What can hang from each mark:
tivibaf: degad ligiz nipe sela zubun
nipe: sela tivibaf
nodemab: degad
ligiz: tivibaf
zubun: tivibaf
sela: degad
degad: nodemab sela tivibaf

Every row comes from one small tree of marks. The marks that hang from a mark follow it in brackets, in alphabetical order. Every link used is in the known rows. Which tree was each row made from?
Known rows:
degad{nodemab sela tivibaf{ligiz nipe zubun}}: [  0   9  -4  -9  -4 -37   3 -16   2   8 -13  18  -4  13  11 -11  -2  -7
  -2   7  -5  -7]
degad{nodemab sela tivibaf{ligiz}}: [  0  23   8   2  -7 -37   9 -20  -2   2 -14  19  -2 -18   6 -17   0  -2
   9 -14 -13  10]
ligiz{tivibaf}: [-22   5  12  19  16  18  13 -12   5 -16   1  -7  15 -21  -2   4  -7   7
   5 -15   4  10]
tivibaf{degad ligiz nipe sela zubun}: [  8 -28   1 -31   2  24  -7  10   7  19  -9 -19   9  37   6   1  -3 -22
 -14  14   3 -12]
zubun{tivibaf{ligiz nipe sela{degad{nodemab}}}}: [  6 -10  -4  12  10   7  -2   7   1 -10  -1  -4   5  -3 -11   6  -7   0
   4  -8  -2 -11]
sela{degad}: [  7   8   5   4   6  10  11   4  -1 -15  24 -14   5  -9 -18  11  -4  13
   6   5   2   0]
nipe{tivibaf{degad{nodemab} ligiz sela}}: [  9  -4   7   1  -6   7 -11   7  -3   5 -15   0   4 -17   6  -3   4  -6
   4 -16 -10  12]
zubun{tivibaf{degad{nodemab} ligiz nipe{sela}}}: [  3 -16  -6   5  -5   2  -5  -4  -1  10  -9   3  -6   3  -9   2   4 -12
  12   3  -4 -19]
nipe{sela{degad{nodemab}} tivibaf{ligiz zubun}}: [ 12   3  -2  -5 -13   5  -8   8   0   7  -9   6 -19   4  -3  -1   4   7
   6  13  -1   1]
tivibaf{ligiz nipe{sela} zubun}: [  4 -17   1 -18   8  11   6  -2   5  19  -7  -2  -6  35  -6  -7   6  -9
  -9  23  10 -16]
tivibaf{sela}: [ -8  10  12   4  15  16  18   8   1  -9   8 -13  14 -20 -13 -10  -5  17
  -8 -17  -2  22]
sela{degad{nodemab tivibaf{ligiz nipe zubun}}}: [ 14   3  -3  -4   4  -7  -3  -1   8  -4   7  -1   3   1   7  10  -6  -3
   4  14   1 -17]
degad{nodemab sela tivibaf{nipe}}: [ -7  25  -7   4  -6 -42   6 -19   2   0  -3  20   0  -4   4  -8   1   5
   5   0  -3  -1]
nodemab{degad{tivibaf{ligiz nipe sela zubun}}}: [ -2  -6   4   2  11   5  -6   4  -8  -7  12   1   1  10   6   0   5  -7
 -14 -12  14  10]
zubun{tivibaf{degad}}: [ -7 -14  -4  19  -2   8   4   4 -10  -7  10  -8  -2 -12 -16   7   0   0
   7 -10  -7  -6]
nipe{tivibaf{degad sela zubun}}: [ -2 -10  -5   0  -7  15  -9  17  -6   0   0 -11  -1   1   2   3   2   3
 -10  -5  -4   9]
nipe{sela tivibaf{degad ligiz zubun}}: [  5 -11  -3  -7 -21  14 -10   5  -5  18 -14   1 -21   9  -1  -6  14  -8
   2   6  -2   2]
nipe{tivibaf{degad{nodemab sela} zubun}}: [ -2  -4  -6  -2 -14  -9  -7   5 -10   4  -1   3  -8   6   0   4   1   4
   1   5  -6   4]
nodemab{degad{tivibaf{zubun}}}: [ -8  -1   4  10   9   0   1   2 -13 -12  22   1  -3  -1   0   2   5   2
 -11 -12  12  14]
sela{degad{nodemab tivibaf{nipe}}}: [  9  14  -5   5   2 -10   0  -2   8 -10  14   0   6 -11   2  12  -4   6
   8   9   2 -13]
degad{nodemab tivibaf{sela}}: [ -4  21   5   9   8 -12   9  -2   8  -5  -5   7  10 -37  11 -14  -5  10
  -2 -18  -9  13]
tivibaf{nipe sela{degad{nodemab}} zubun}: [  3  -2  -8 -20  14  11   2  17  11  -4  11 -14  12  26  -3   8 -16  14
 -14  22   9  -9]

Which tree is each row?
[  6 -11   1  -7 -13  -7 -10   2 -10   9 -12   4  -8   8   4   0   3  -8
   3   1  -8   3] : nipe{tivibaf{degad{nodemab sela} ligiz zubun}}
[ -2 -12   3 -21   0   6   7   4   0  12   5 -10   4   9   0   1  -9   1
  -2  18  -5  -4] : tivibaf{degad{nodemab} zubun}
[  5  10   3   2  10 -13  -1  -7  12   5 -16  11  12 -19  17 -12   0  -7
  -2 -11  -4  -2] : degad{nodemab tivibaf{ligiz nipe sela}}
[ -1   5  -3   6 -15 -12  -6  -1 -10   1  -2   6  -4  -9  -3   3   6   4
   9  -6  -7   8] : nipe{tivibaf{degad{nodemab sela}}}
[-19  -2  -3   3   9  22   4  -6  12  -8   2  -7   6  15   0  11  -7   5
  -1  13  14  -9] : ligiz{tivibaf{nipe{sela{degad}} zubun}}
[ -8  16 -11  -5  -5 -39   5 -13   1   2  -3  17  -3  12   8  -7  -3   6
  -3  10  -2  -5] : degad{nodemab sela tivibaf{nipe zubun}}
[  9  17   0   7   1  -8   4  -1   5 -13  15  -1   5 -22   0   7  -6   9
   9   2  -3  -4] : sela{degad{nodemab tivibaf}}
[  4   9  -9  -1 -14   4  -5  11  -1   1   1   4 -19   2  -7   2   3  19
   4  16   1   3] : nipe{sela{degad{nodemab}} tivibaf{zubun}}
[ 10 -20  -1 -35  -7   6  -5  -4   9  32 -15  -1  -5  37   5  -2   2 -21
   1  33   3 -22] : tivibaf{degad{nodemab} ligiz nipe{sela} zubun}
[ -5   0   2   0   0 -14  -3  -6 -14  -6  13   8  -7  22  -1   1   8  -8
  -8  -7  13   9] : nodemab{degad{sela tivibaf{ligiz nipe zubun}}}
[-11  13   5  11  -2 -15   4  -7 -18 -14  21   8  -6  -2  -8  -2   8   4
  -3 -19   9  23] : nodemab{degad{sela tivibaf}}
[ -4  -4 -10  -2 -21  11  -8   9  -5  12  -3  -1 -20   7  -5  -2  13   4
   0   9   0   4] : nipe{sela tivibaf{degad zubun}}
[  2 -15  -6   5  -6 -10  -3  -7  -6   4  -7   4  -2   8 -10   6   0 -13
  12   0  -6 -16] : zubun{tivibaf{degad{nodemab sela} ligiz nipe}}
[  4 -14   3   9   5   5  -3   6  -9   1  -5   1  -6   0   0  -1   6  -1
  -6  -5  -2   3] : nipe{tivibaf{ligiz zubun}}
[-18   1  -3   0  10  17   4  -7  14  -6  -2  -4   7  11   3  10 -10   7
   1  15  12  -8] : ligiz{tivibaf{nipe{sela{degad{nodemab}}} zubun}}
[ -8   8   8  13   9   4   1   3 -11 -15  19   1   2 -13  -1  -2   5   4
  -9 -25   9  23] : nodemab{degad{tivibaf{sela}}}
[ 11  -1  -4  -1 -15  12  -8   9  -3   5  -5   0 -21   8  -7   1   9   4
   3  10   1   1] : nipe{sela{degad} tivibaf{ligiz zubun}}
[ 10  -3  20 -20   0  15   4   2   5  13 -16 -10  15 -15   3 -11  -6 -12
   5 -12 -13  13] : tivibaf{degad{nodemab} ligiz sela}
[-15  10   3   7  15  20   2  -4  16 -17   0  -9  22  -7   3  12 -14   8
   3  -5   9   2] : ligiz{tivibaf{nipe sela{degad{nodemab}}}}
[  3 -17  -4   4   2   7  -5   5   1   2  -9  -4   6  -1  -5   3  -4 -11
   5  -8  -6 -11] : zubun{tivibaf{degad{nodemab} ligiz nipe sela}}
[  1   6   9  11   6   4   6  -2   3  -4  -6  -3   6 -26   8 -14   5  -8
  -7 -27  -6  11] : degad{tivibaf{ligiz sela}}
[ -6  -4 -11   8   7  -6   2  -3   3  -1   9   0   0   6   9   0   6  -4
 -13   5   6 -14] : degad{tivibaf{nipe zubun}}
[ 14  13   5   3   1  -7   2  -3   5  -9   7   0   4 -21   3   5  -5   1
  11   0  -5  -5] : sela{degad{nodemab tivibaf{ligiz}}}
